What can hang from each mark:
q753: q329 q799
q799: q753
q576: q723
q329: q753
q932: q723 q753
q244: q723
q723: q244 q330 q932 q970
q330: q723
q970: q723

Known rows, with every way that one mark hangs from another:
q576{q723}: [-5.49,1.47,2.35,0.65,1.05,-0.17,-4.42,-0.77,0.50,0.92,4.03,-2.66,0.69,-0.63,0.65,-0.51,2.54,3.88,-0.03,3.48,1.42,2.40,0.82,2.27,3.82]
q244{q723{q330 q932}}: [-3.60,4.52,3.68,1.57,2.38,0.92,-4.04,-0.89,0.34,-0.85,5.62,-0.46,0.85,0.76,1.48,0.67,0.90,2.32,-1.53,1.95,1.26,1.93,1.89,4.21,3.85]
q330{q723{q932{q753}}}: [-1.52,0.08,3.34,1.86,1.07,-1.84,-1.81,-0.24,0.24,1.53,5.81,-1.56,-0.99,0.28,-2.12,-1.36,2.83,2.78,-0.19,0.87,0.49,-1.33,0.09,2.04,4.08]
q576{q723{q932{q753} q970}}: [-2.15,0.64,1.39,2.12,3.58,0.29,-0.71,1.49,1.61,1.35,3.64,-1.61,-0.09,-1.05,-1.76,0.41,3.54,1.25,-1.35,-0.18,-0.06,0.85,-0.39,2.64,3.94]
q723{q244 q330 q932 q970}: [-3.28,3.29,1.74,-2.12,4.39,-0.76,-4.24,-1.47,1.50,0.27,4.56,-1.60,-2.77,1.45,0.35,1.86,0.22,1.37,1.40,-2.51,1.95,1.22,-0.46,4.09,4.50]
q970{q723{q244 q330 q932{q753}}}: [-2.18,1.95,4.51,1.49,5.66,-0.39,-3.31,-0.91,0.04,-0.82,4.79,0.03,0.88,3.55,0.83,2.44,2.64,1.09,-0.99,-1.32,3.21,-1.12,0.69,3.51,4.10]
q723{q932 q970}: [-3.33,2.32,0.72,-0.23,0.99,-0.03,-3.46,-1.06,-0.09,0.32,3.90,-3.27,-2.13,-0.64,-0.63,-0.16,1.15,2.59,1.43,-0.79,0.41,1.90,-1.31,3.57,3.84]
q753{q329 q799}: [-2.60,1.48,3.85,-6.38,-1.59,1.01,-4.27,-0.12,1.27,-0.97,2.13,-4.32,-2.14,1.30,1.20,-2.46,0.61,3.97,-0.53,0.04,0.53,1.04,-0.58,1.05,1.14]
q723{q932}: [-4.77,2.68,1.32,-0.17,-0.15,-0.21,-3.89,-0.66,-1.28,0.20,4.83,-2.00,-0.20,0.59,0.74,-0.33,2.01,4.63,1.69,0.10,0.76,0.93,-0.04,3.10,4.30]
q576{q723{q244 q932 q970}}: [-3.65,0.26,0.13,-0.16,5.46,-0.65,-2.96,0.10,2.88,1.13,3.45,-1.62,-0.17,-1.82,0.02,1.23,1.64,0.57,0.72,-0.21,0.65,0.82,0.70,4.11,5.54]
q932{q723 q753}: [-3.59,0.22,4.86,0.80,0.54,0.40,-2.91,1.27,-0.19,0.34,4.42,-2.78,0.43,0.80,-3.38,-0.07,4.12,4.22,-2.32,2.33,2.43,1.93,-0.24,0.34,3.51]
q576{q723{q330}}: [-4.80,2.64,3.63,0.54,2.47,0.06,-4.77,-1.84,0.48,0.94,4.75,-1.98,-0.07,1.24,1.22,0.28,1.95,3.40,-1.19,3.23,2.35,2.64,1.16,2.32,3.27]
q932{q723 q753{q329 q799}}: [-0.51,-1.23,6.06,-4.49,-0.10,1.72,-1.74,2.77,2.15,-0.35,2.18,-3.61,-0.66,1.18,-2.22,-2.07,3.26,2.67,-4.46,0.74,1.24,0.52,0.07,-0.87,1.22]
q329{q753}: [-4.19,0.95,2.07,0.29,-0.88,-1.26,-5.20,-0.31,0.99,-0.78,3.67,-4.14,0.64,2.75,-0.73,-0.98,2.32,4.85,0.77,1.76,1.06,2.60,-0.73,2.46,3.62]
q244{q723{q330 q932{q753} q970}}: [-1.63,3.78,4.02,2.20,3.93,0.90,-1.70,0.83,1.57,-0.55,4.57,-0.86,-0.93,0.57,-2.00,1.45,1.32,0.27,-3.03,-0.04,0.90,1.77,0.04,3.82,3.22]
q932{q723{q970} q753{q799}}: [-0.55,-0.88,3.95,-1.87,1.04,1.18,-0.75,1.96,0.79,0.12,2.59,-5.42,-2.03,-0.53,-4.72,-1.05,2.71,1.15,-3.48,0.57,1.12,1.26,-1.19,0.16,2.66]
q244{q723{q932 q970}}: [-3.14,2.91,1.68,1.49,2.22,0.88,-3.12,-0.26,1.73,-0.87,3.90,-2.52,-0.11,-2.55,-0.83,-0.12,0.46,0.81,-0.39,1.18,0.13,2.59,0.15,4.58,4.21]
q799{q753{q329}}: [-2.49,1.23,2.93,-1.10,-0.71,0.24,-4.43,-0.56,2.39,0.33,2.78,-2.77,-2.14,1.81,-0.21,-0.90,0.97,5.33,1.40,0.67,1.42,2.06,-2.59,1.22,1.78]
q723{q244 q970}: [-5.55,1.66,1.85,-2.87,2.39,-1.18,-5.51,-1.09,1.75,-0.17,3.24,-3.89,-2.97,0.13,-1.36,0.79,0.42,2.53,2.19,-0.35,2.06,2.15,-1.62,3.10,4.33]
q932{q723{q970} q753{q329 q799}}: [0.97,-1.68,5.26,-4.44,1.38,1.82,-1.36,2.50,3.44,-0.33,1.36,-4.67,-2.63,-0.39,-3.60,-1.73,2.26,0.58,-4.39,-0.33,0.99,1.49,-1.13,-0.58,1.10]
q970{q723{q330 q932}}: [-2.00,2.68,3.61,2.31,3.03,0.61,-4.50,-3.47,-1.39,-0.93,5.15,-1.56,0.52,1.78,2.94,0.69,1.62,1.76,-0.02,0.82,2.73,0.85,1.10,4.02,3.34]

Rows:
[-2.19,1.93,2.39,-2.02,-0.69,0.58,-0.40,2.04,-1.35,0.26,3.82,-2.96,-0.46,2.23,-1.06,-0.98,2.93,3.77,-0.98,-1.46,-0.45,-1.73,-0.60,1.67,3.25] => q723{q932{q753{q799}}}
[-1.79,3.38,2.86,0.60,2.54,0.12,-2.00,0.09,0.20,0.48,4.69,-1.69,-2.77,2.13,-1.76,1.15,2.21,1.92,-0.91,-2.04,1.29,1.29,-1.55,2.64,3.02] => q723{q330 q932{q753} q970}
[-2.82,4.37,4.61,1.98,2.72,0.95,-2.33,0.97,0.38,-0.46,5.41,0.32,0.99,1.77,-0.57,1.08,2.34,2.42,-2.96,1.07,1.23,0.90,1.04,3.16,3.40] => q244{q723{q330 q932{q753}}}
[-2.75,1.66,1.35,-0.47,7.00,-0.45,-3.40,-0.81,3.13,1.14,4.30,-0.74,-0.89,-0.08,0.93,2.05,1.10,0.02,-0.08,-0.58,1.45,0.99,1.07,3.98,5.07] => q576{q723{q244 q330 q932 q970}}
[-2.89,1.28,2.23,-3.57,1.59,-0.31,-1.07,2.72,-0.03,0.20,3.66,-2.26,-0.31,2.65,-0.73,0.10,2.53,3.15,-0.35,-2.62,0.13,-2.71,-0.16,2.13,4.39] => q723{q244 q932{q753{q799}}}
[-2.76,1.40,6.19,0.85,1.83,0.45,-3.14,0.37,-0.04,0.57,5.31,-2.10,-0.41,2.48,-2.55,0.73,3.74,3.65,-3.32,2.01,3.29,2.35,0.07,0.30,2.94] => q932{q723{q330} q753}
[-2.85,0.98,0.24,1.50,3.22,0.30,-2.48,-0.57,1.39,1.27,3.76,-2.35,-0.45,-2.35,-0.08,0.02,2.16,1.13,0.03,1.00,0.05,1.85,0.30,3.66,4.49] => q576{q723{q932 q970}}
[-2.39,0.43,5.15,-0.98,5.20,-0.27,-3.13,0.71,2.36,0.62,4.12,-2.34,-2.07,1.30,-3.84,2.22,2.49,0.87,-2.51,-0.30,3.52,2.20,-0.61,1.13,3.73] => q932{q723{q244 q330 q970} q753}
[-4.09,1.99,4.69,-0.32,4.18,-0.51,-6.66,-3.51,0.23,-1.32,4.34,-2.08,-0.02,2.58,2.27,1.67,0.96,1.87,0.58,1.39,4.31,1.16,0.72,3.56,3.58] => q970{q723{q244 q330}}
[-0.86,-0.23,3.14,-1.30,3.71,0.30,-1.36,0.86,-0.26,-1.24,3.08,-2.46,1.23,2.09,0.37,0.45,2.69,0.77,-0.84,-1.60,1.16,-3.23,0.68,3.06,4.21] => q970{q723{q244 q932{q753{q799}}}}
[-2.31,-0.33,6.32,-1.78,0.82,0.98,-3.53,1.78,2.45,-0.23,3.28,-1.98,-0.25,0.90,-2.07,-0.81,3.92,3.63,-3.07,1.39,2.26,2.31,-0.21,-0.55,1.89] => q932{q723 q753{q329}}
[-4.24,0.96,4.89,-1.77,3.68,-0.31,-5.63,-1.09,1.42,0.37,5.22,-1.96,-0.65,1.78,-0.51,1.36,1.79,2.80,-1.24,1.73,4.01,2.35,1.46,1.63,4.47] => q932{q723{q244 q330}}
[-5.47,2.08,3.38,-1.16,4.61,-0.73,-5.37,-1.24,1.89,1.02,4.59,-1.14,0.09,1.79,1.59,1.63,1.53,2.82,-0.51,2.13,2.73,1.42,1.62,2.60,4.51] => q576{q723{q244 q330}}
[-3.35,1.78,3.17,0.44,5.92,-0.64,-2.17,1.38,1.78,1.43,5.06,1.22,1.08,2.56,0.61,2.39,3.57,2.03,-1.49,-0.74,1.51,-0.64,1.68,2.75,5.03] => q576{q723{q244 q330 q932{q753}}}
[-3.22,3.98,3.78,0.43,1.34,-0.04,-2.55,0.44,-1.13,0.52,5.66,-0.69,-0.68,3.55,-0.34,0.93,2.87,4.13,-1.11,-1.18,1.41,0.44,-0.16,2.31,3.28] => q723{q330 q932{q753}}
[-4.77,3.03,3.00,-3.00,3.48,-0.99,-5.86,-2.03,1.70,-0.02,3.95,-3.01,-3.60,1.65,-0.60,1.50,-0.15,2.15,1.33,-0.75,2.94,2.46,-1.35,3.20,3.65] => q723{q244 q330 q970}
[-1.43,2.38,4.75,3.29,3.41,0.43,-2.87,-1.50,-1.44,-0.91,5.03,-0.95,0.73,3.01,0.91,1.11,3.25,1.74,-1.55,-0.08,2.68,-0.32,0.44,3.08,2.96] => q970{q723{q330 q932{q753}}}
[-1.51,3.73,5.93,-0.47,2.88,1.42,-2.78,1.44,3.00,-1.24,4.25,0.85,0.34,1.82,0.58,0.41,1.77,1.83,-4.01,-0.26,0.88,1.21,1.27,2.72,1.86] => q244{q723{q330 q932{q753{q329}}}}
[-4.14,1.63,2.62,-1.35,5.78,-0.62,-4.83,-1.43,3.21,0.87,3.73,-2.37,-1.87,0.22,0.01,1.69,0.73,0.67,-0.27,0.80,2.57,2.34,0.31,3.12,3.94] => q576{q723{q244 q330 q970}}
[-3.08,-0.88,3.86,-1.03,3.98,-0.48,-3.00,1.48,2.31,0.51,3.27,-3.01,-1.44,-0.34,-4.51,1.22,3.01,1.54,-1.35,0.03,2.75,1.94,-1.33,1.16,4.29] => q932{q723{q244 q970} q753}
[-3.62,1.04,5.92,-1.15,3.95,-0.42,-3.83,0.88,1.13,0.65,5.05,-1.17,-0.37,3.02,-2.41,1.88,3.38,2.91,-2.69,0.81,3.89,1.26,0.74,0.68,4.12] => q932{q723{q244 q330} q753}
[-2.20,3.99,2.91,1.24,3.54,0.87,-3.47,-1.32,1.76,-0.78,4.73,-1.62,-0.96,-0.85,-0.12,0.86,-0.14,0.22,-1.62,0.87,1.14,2.71,0.77,4.59,3.59] => q244{q723{q330 q932 q970}}
[-1.66,-0.69,1.52,-0.79,4.12,-2.61,-3.73,-1.98,3.06,1.24,4.78,-2.67,-2.96,-1.94,-1.11,-0.42,-0.02,0.04,2.17,-0.43,0.70,-0.51,-0.06,3.64,5.44] => q330{q723{q244 q932 q970}}
[-2.33,1.18,3.40,3.18,2.15,0.28,-2.54,-0.58,-1.55,-0.98,4.14,-1.72,1.49,1.40,-0.07,0.31,3.68,2.34,-0.45,0.32,1.75,-0.44,-0.04,3.03,3.62] => q970{q723{q932{q753}}}
[-3.33,2.87,2.35,1.40,3.29,0.40,-3.20,-1.06,0.28,1.45,5.48,-0.50,0.77,0.80,2.17,0.74,2.24,2.67,-1.03,1.53,1.23,1.24,1.98,3.16,4.22] => q576{q723{q330 q932}}
[-2.77,2.07,3.36,0.34,5.38,-0.46,-5.30,-3.10,0.21,-0.93,4.88,-0.72,0.78,2.23,2.99,1.83,1.20,1.07,0.62,-0.36,3.21,-0.18,1.39,4.42,4.47] => q970{q723{q244 q330 q932}}
[-2.60,2.85,2.73,-1.13,4.78,-0.79,-2.49,0.50,1.44,0.41,4.42,-0.89,-2.69,2.76,-1.45,2.33,1.78,1.42,-0.06,-3.35,1.89,-0.12,-0.97,3.33,4.06] => q723{q244 q330 q932{q753} q970}
[-3.06,0.60,4.11,-1.89,4.95,-0.06,-5.22,-1.34,2.64,0.26,4.20,-3.11,-2.26,0.09,-1.85,1.62,0.90,0.78,-1.22,0.65,3.88,3.36,-0.07,2.08,4.01] => q932{q723{q244 q330 q970}}
[-1.63,0.89,1.32,-3.58,2.82,-0.22,-0.59,2.42,1.31,0.08,2.76,-3.28,-2.12,1.13,-2.24,0.36,1.61,1.10,-0.28,-3.68,-0.31,-1.91,-1.66,2.58,4.09] => q723{q244 q932{q753{q799}} q970}
[-0.93,-0.04,1.60,0.95,2.12,-1.64,-3.03,-2.43,1.55,1.25,4.99,-3.46,-3.05,-2.45,-1.49,-1.64,0.32,0.67,1.36,0.85,0.26,0.57,-0.62,3.30,4.20] => q330{q723{q932 q970}}
[-1.04,-0.94,2.45,0.13,4.52,-2.50,-1.93,0.11,3.02,1.22,4.60,-1.96,-2.89,-0.71,-3.03,-0.05,1.51,-0.04,0.55,-1.18,0.70,-1.50,-0.94,2.95,5.10] => q330{q723{q244 q932{q753} q970}}
[0.72,1.92,4.47,0.62,2.68,1.40,-1.20,-0.55,-1.69,-1.04,4.05,-2.27,0.39,3.35,0.98,-0.04,2.71,0.97,-2.80,-0.65,1.42,-2.01,0.38,2.65,2.32] => q970{q723{q330 q932{q753{q799}}}}
[-3.52,4.05,4.12,0.12,2.55,0.91,-4.93,-1.91,1.93,-1.03,4.11,-3.07,-1.79,-0.32,-0.87,0.54,-0.34,1.05,-1.56,2.47,2.16,4.29,0.00,3.67,2.74] => q244{q723{q330 q970}}
[-1.65,2.23,3.23,-0.28,0.53,1.44,-0.28,2.96,0.12,-0.96,3.66,-2.17,1.35,0.69,-1.21,-0.75,2.24,2.05,-3.12,0.76,-0.77,-1.18,0.99,2.67,3.38] => q244{q723{q932{q753{q799}}}}
[-2.36,3.76,1.96,-0.22,2.22,0.04,-3.73,-1.91,0.17,0.11,4.68,-2.60,-2.86,0.90,0.08,0.60,0.63,2.06,0.55,-1.19,1.28,2.31,-0.63,3.72,3.36] => q723{q330 q932 q970}
[-2.95,-0.66,2.80,-1.85,3.25,-2.76,-5.02,-2.47,3.21,0.77,4.16,-4.10,-3.90,-1.51,-2.13,-0.68,-0.30,0.72,2.01,1.24,1.90,0.97,-0.93,3.00,4.49] => q330{q723{q244 q970}}
